Known rows, with every step that occurs
G, F: [-1.523 -0.415  1.855 -2.422  1.717 -0.846 -0.318 -0.165 -2.902  1.290
 -0.896  0.108  1.596 -3.017  4.112 -1.451 -2.241]
T, W, J: [ 4.147  3.418  0.814 -1.356 -1.901 -0.394 -1.689 -0.763 -0.552  0.311
  2.509 -0.565  1.545 -0.485  0.410  2.143 -4.955]
J, A, G, K: [-0.329 -1.344 -0.752 -3.787 -0.973 -0.078  1.826  0.463 -1.543 -0.007
  0.372  1.635  0.570 -1.863  2.538  1.018  2.273]
A, G, Q: [ 0.290 -1.515  2.790 -1.403 -2.234 -2.069  1.856  0.866 -4.337  0.189
  2.150  1.199  1.000 -2.471  2.213 -1.013 -2.381]
K, J, A, G, Q: [ 0.815  0.836  2.712 -2.885 -0.240  0.668  0.395  0.429 -5.639  0.274
 -1.502  3.212  2.621 -1.459  4.274 -0.700 -2.333]
G, K, J, A: [ 3.302 -0.194  2.959 -4.983 -0.227  0.574 -0.270 -0.226 -1.344 -0.869
 -2.183  1.492  1.383 -0.776  1.930  3.028  0.628]
Q, J, A, G, K: [ 2.228 -0.888 -1.888 -1.105  0.468 -2.200  2.816  0.552 -1.777 -0.130
 -1.327  3.027  1.448 -1.459  1.770  2.431  0.508]
T, W, J, A: [ 2.000  3.979 -0.615 -2.251 -0.983  0.650 -1.636 -0.955 -0.964  1.028
  2.308  0.393  1.533 -0.332  1.355  2.380 -3.189]
F, J: [ 2.825  0.160  0.627  2.139  0.348 -2.232 -2.119  1.626 -0.375  1.503
 -0.760 -1.378  4.576 -0.619 -2.373  3.610 -3.552]
T, W: [ 2.280  2.113  1.682 -2.545 -0.444 -1.200 -0.947  0.720  0.138  1.937
 -0.393 -1.154  1.558 -2.726  1.308  2.004 -3.190]
G, Q: [ 0.187 -0.470  5.011 -2.085  0.050 -2.495 -0.995  0.324 -3.493  2.034
  1.791  0.370  1.419 -1.942  0.538  1.512 -1.969]
G, W, J, A: [-0.166  0.290 -0.731 -0.383  0.874  0.620 -1.715 -1.330 -2.573  1.059
  2.269  0.565  1.862  1.205  0.522 -0.879 -1.380]
G, K, J: [ 5.419 -0.794  4.436 -4.133 -1.162 -0.460 -0.351  0.023 -0.895 -1.521
 -1.924  0.585  1.457 -0.946  0.947  2.792 -1.190]
J, A, G, Q, T, W: [-3.579  0.365  0.308 -3.418 -0.066  0.230  1.976  1.508 -2.824  0.880
  0.513  1.932  0.664 -2.439  3.535  0.947 -0.021]
W, J, A: [ 2.284  1.738 -0.223 -0.980 -0.245 -0.114 -2.614 -1.025 -1.978  0.980
  3.669  1.174  2.298  1.062 -0.279  1.884 -1.580]
K, J: [ 5.073  0.732  4.412 -1.828  0.366 -0.776 -2.068  0.860 -2.691  0.672
 -2.293  0.692  3.620 -1.275  1.424  0.474 -3.909]
F, J, A: [ 0.117  0.831 -1.139  1.116  1.552 -0.948 -1.981  1.282 -0.973  2.323
 -1.060 -0.168  4.467 -0.444 -1.212  3.898 -1.342]
W, J: [ 4.984  1.086  1.566  0.216 -1.365 -1.371 -2.765 -0.683 -1.451  0.208
  4.012 -0.050  2.323  0.873 -1.388  1.565 -3.743]
K, G, F: [-0.557 -0.244  3.477 -5.455  2.585 -1.993  0.665  0.826 -4.555  1.431
 -0.828  0.487  1.940 -1.185  3.210  0.108 -4.525]
J, A, G: [-0.989 -0.545 -1.033 -2.272  0.006 -0.518  0.747  1.040 -2.405  1.555
  0.471  1.520  1.810 -2.155  2.622 -0.306  0.796]
T, W, J, A, G: [ 1.752  3.447 -1.520 -1.934 -2.179  0.843 -0.046 -0.768 -1.735  0.029
  2.640  0.916  1.196 -0.618  2.288  1.146 -3.451]

Rows
[ 0.244  0.036  2.074 -1.224 -2.826 -0.710  2.163  1.268 -3.032 -1.622
  3.042  1.126  0.495 -1.328  1.805  0.443 -3.999]	A, G, Q, T, W, J
[-0.935  1.720  4.196 -5.781  1.402 -1.117  0.464  1.400 -4.181  0.700
  2.063  1.521  1.256  0.846  0.744  4.190 -4.526]	K, G, Q, T, W, J, A
[ 1.807 -1.336 -0.669  0.617 -2.296 -0.423  1.221 -0.230 -3.204 -1.162
  2.726  0.551  1.383 -0.054  1.424 -3.166 -3.309]	A, G, W, J
[-1.417 -0.310 -2.767  1.750  0.521 -0.108  0.414  1.152 -2.292  1.038
 -1.014  0.444  3.870 -0.403  0.407  0.942 -1.609]	F, J, A, G, W
[ 2.361  1.407  2.604 -2.929  1.558  0.458 -1.969  0.555 -3.261  1.474
 -2.584  1.927  3.540 -1.100  2.670  0.761 -1.748]	K, J, A
[-0.979 -0.934 -1.035  0.608 -0.972 -0.686  2.218  0.843 -3.595 -0.775
 -0.650  0.569  2.499 -2.515  3.683 -2.009 -3.891]	A, G, F, J
[ 2.115  0.768  1.458 -2.589 -0.017  0.708  0.001  0.827 -4.145  0.277
 -2.267  2.649  3.091 -1.463  3.839 -0.818 -2.084]	K, J, A, G
[-0.499  0.232  2.186 -3.222  2.589 -1.910  0.497  1.157 -4.382  1.114
 -1.479  0.103  3.333 -0.409  1.876  1.554 -5.821]	K, G, F, J
[ 0.592  0.310  1.468 -3.850  1.962 -0.793 -0.392 -0.112 -4.353  1.209
  1.755  0.891  2.196  2.129  0.305  0.613 -3.905]	K, G, W, J, A
[ 0.890  0.932 -0.196 -3.066 -1.448  0.982  1.253  1.532  1.101 -2.115
  1.242  0.452  0.199 -0.538  0.916  3.551 -1.410]	Q, T, W, J, A, G, K
[-1.802  1.615 -0.743 -2.431 -0.012  1.459  1.169  1.339 -0.764 -1.223
  0.651  0.809  0.792 -1.360  3.274  1.050 -2.979]	Q, T, W, J, A, G, F
[-3.585  0.788 -1.107 -0.493  2.594  0.334 -0.497 -0.015 -3.115  1.519
 -1.999  0.575  3.254 -1.810  3.401  0.575 -2.158]	G, F, J, A
[ 1.984 -0.237  0.698  0.484 -0.022 -0.391 -1.756 -1.063 -2.082  0.383
  2.505 -0.388  1.927  1.051 -0.448 -1.029 -3.091]	G, W, J
[ 2.479  0.518 -1.147 -1.789 -2.548  0.513  0.147 -1.210 -2.159 -1.500
  3.946  1.938  0.891  1.005  0.840  1.281 -0.732]	W, J, A, G, K
[-2.564 -1.196 -1.706 -1.838  0.623  0.312  1.260  0.573 -2.951  1.417
  0.002  1.440  1.532 -1.769  3.153 -1.990  0.956]	J, A, G, W
[ 0.524 -0.827 -2.636  0.418  1.735 -2.001  2.409  0.657 -2.926  1.034
 -1.631  2.879  2.200 -1.324  2.258 -0.027 -0.558]	Q, J, A, G, W
[-0.037  0.831  1.086 -3.127  0.666  1.507  0.734  0.200 -5.256 -0.133
 -2.876  3.051  2.727 -2.001  6.046 -2.262 -2.500]	K, J, A, G, F
[ 2.029  0.340 -0.998 -0.266  2.815 -2.819 -0.014  0.753 -1.674  2.311
 -1.676  2.340  2.847 -1.335  0.700  2.929 -0.358]	Q, J, A
[-2.579 -0.494  0.519 -2.722 -0.239 -0.554  1.296  0.561 -4.281  1.537
  1.357  2.264  1.120 -2.160  3.205 -0.235  0.527]	J, A, G, Q
[ 1.755 -0.286 -2.136  0.116  1.284 -2.545  1.968  1.010 -2.505  1.094
 -1.246  3.006  2.421 -1.729  1.805  1.412 -0.719]	Q, J, A, G
[ 0.372 -0.431 -2.023  0.205 -0.771 -0.347  0.827  1.069 -1.097 -0.113
 -0.709  0.580  3.104 -0.583 -0.086  3.339 -0.513]	F, J, A, G, K
[-3.691 -0.440 -1.527 -2.972  0.818  0.469  1.682  0.268 -3.820  1.130
 -0.370  2.159  1.296 -2.886  5.488 -2.149  0.373]	J, A, G, F
[ 0.049  0.304  2.964 -2.986  0.478  0.907  0.657  1.587 -4.550 -0.342
 -1.941  3.000  2.511 -1.438  3.689  0.130 -2.000]	K, J, A, G, Q, T
[-1.912  1.725  3.137 -2.853  0.258 -0.019 -0.387  0.802 -2.154  0.515
  2.248  1.003  0.733 -0.738  0.955  3.493 -2.342]	G, Q, T, W, J, A
[-0.040  0.647  0.151 -0.984 -1.345  0.317 -0.005  0.045 -3.341 -0.838
  4.289  2.261  1.323  0.819  0.817  1.076 -1.869]	W, J, A, G, Q, T
[-0.101  1.204 -1.716 -1.113 -1.127  0.969 -0.005 -1.372 -3.986 -0.605
  3.421  2.242  1.460  0.170  3.109 -1.219 -2.290]	W, J, A, G, F
[-0.387  0.275  2.179 -1.149  1.847 -2.819  0.472 -0.028 -4.318  2.182
  0.182  2.866  1.770 -1.409  1.311  2.815 -1.046]	G, Q, J, A
